What can hang from each mark
k35: k581
k573: k581
k196: k319 k581
k319: k196
k118: k581
k581: k35 k118 k196 k573
k608: k118
k85: k118

Each row was made from one small tree. The marks that hang from a mark follow it in brackets, in the order of their numbers. Every link used is in the known rows. Write each row's tree.
Known rows
k608[k118[k581]]: [  0 -13  16 -10  12  15  -1   5 -10  -2  -3 -19   2 -33   3  12 -15]
k35[k581[k118 k196[k319]]]: [ -4  13 -15   0   2  -2   5  -6   4  28  50  -5   2  10   1  -3  24]
k319[k196[k581[k573]]]: [ -4  41   9  21 -14  -9  -1  -4   5   9  17  20  12  12 -11  -6  25]
k319[k196[k581[k118]]]: [ -3  31  -8 -12 -19  -7   8   2   0   5  25  19   5 -20 -13 -12   5]
k581[k35 k118 k196[k319] k573]: [-11  22 -18   8 -17   6 -13   0  11  29  37 -23  25  35 -17  -8  55]
k608[k118[k581[k196 k573]]]: [ -4  -3  22  12   9  18 -17   1   0  15  20 -22  11   8  -3  15  20]
k196[k581[k118 k573]]: [ -9   9 -18  23 -23  -5   0  -8   4  13  10  -5   4  -6 -20 -17  29]
k608[k118[k581[k35 k196[k319]]]]: [ -2   6  16 -11   9  17   0   4  -1  19  24 -24  13   3   1  15  17]
k196[k319 k581[k573]]: [ -4  26 -10  17 -19  -5   6  -6   6  21  21  16  -9  15  -3  -2  32]
k608[k118[k581[k35 k196]]]: [ -2  -7  24   7  14  14  -4  -2  -1   9   6 -35  20  -1  -7  10  12]
k196[k581]: [  1   7  -1  14  -9  -8  13  -8   1   5   1  13 -12  -6  -5  -5   6]
k608[k118]: [ -1 -10   8 -14  -2   9 -12   0  -4   0  10   0  -3 -20  -6   6 -12]
k118[k581[k196[k319]]]: [  3  14   5 -12  11  12  10  10   1  19  27  -2  -4  17  17  17  14]
k573[k581]: [  0  -7   5  21   8 -11   0 -18   2   7  -3  -5  -3  -2   2  -5   4]
k85[k118[k581[k196]]]: [  1 -19   9 -17  18   7  -7   3   0   4  15 -12   5 -12  13  17   7]
k196[k319]: [  1  14  -9 -18  -5   3   4   6   0  10  18  11  -8   5   8   6   4]
k573[k581[k35 k118 k196]]: [ -6  -5  -4  26   1  -9  -5 -22   8  20  15 -30  20  13 -16 -17  34]

Write each row's tree
[ -8 -10 -11  25  -1 -11   1 -22   2  10  -7 -36  21 -12 -16 -23  20] : k573[k581[k35 k118]]
[ -2  -2  12  38  10 -11  -3 -25   9  18   7 -21  16  30  -8  -8  32] : k573[k581[k35 k196]]
[-10  19 -15  21  -3  -2  -7  -9   8  35  51 -14  13  25  -5  -6  46] : k35[k581[k118 k196[k319] k573]]
[ -6   8  15  43  11   6  -2  -6   7  16  -4 -45  35  33  -7   0  46] : k118[k581[k35 k196 k573]]
[ -3  24  -3   3  -7   6 -13   3  10  26  42   9   1  45   2   9  39] : k581[k196[k319] k573]
[-13   4 -16  25 -14   0 -10  -7   5   9  -4 -41  34   5 -25 -21  38] : k581[k35 k118 k573]
[ -3   7  14  26  11   9  -5   1   5  16  10 -22  15  27   3   9  32] : k118[k581[k196 k573]]
[ -8   7 -11  10 -11   6 -18   1   8  19  32 -12  14  24 -14  -5  37] : k581[k118 k196 k573]
[-12   9  -9  26 -12   3 -16  -6  10  19  19 -35  34  30 -24 -14  51] : k581[k35 k118 k196 k573]
[ -6   9 -13   8  -4  -6  -2 -16   8  30  34 -19  11  18  -8 -11  38] : k573[k581[k35 k118 k196[k319]]]
[  1  -9  22  -8  14  17  -6   5  -4   9  19 -13   1  -8   3  18  -1] : k608[k118[k581[k196]]]
[-12  39  -7  24 -24 -10  -1  -8   6  11  12 -12  36   1 -29 -23  41] : k319[k196[k581[k35 k118 k573]]]
[ -4 -12  17   6  11  11   2  -3  -7  -1 -16 -42  22 -27  -7   3  -1] : k608[k118[k581[k35]]]
[-12   1 -13  38  -1  -7  -4 -15   3  15  10 -31  22  -4 -13 -18  28] : k35[k581[k118 k573]]
[ -8  43  10  36 -14 -13   2 -12   7   9   4  -2  32  19 -21 -14  39] : k319[k196[k581[k35 k573]]]
[ -5  22   2  33   6  -5  -4 -12  10  32  42  -4   9  43   4   3  44] : k35[k581[k196[k319] k573]]
[ -5 -13   9   4  14   7 -17   0   4  11  16 -20  16   4   6  14  29] : k85[k118[k581[k196 k573]]]
[ -7   5 -16  18 -18  -8  14 -12   2   7  -4 -19  12 -16 -23 -23  22] : k196[k581[k35 k118]]
[-12  24 -25  20 -28  -5   7  -9   6  23  16 -16  15   5 -22 -20  48] : k196[k319 k581[k35 k118 k573]]
[ -7  26  -1  20  -8   2 -10  -4  12  26  29 -13  21  52  -8   1  53] : k581[k35 k196[k319] k573]
[ -9  37  -8   8 -23  -6  -3  -1   4  11  26  11  17  -4 -19 -15  26] : k319[k196[k581[k118 k573]]]
[ -4   1   0 -14   9  10 -13   6   4  20  34  -9   8   8  14  20  34] : k85[k118[k581[k196[k319] k573]]]
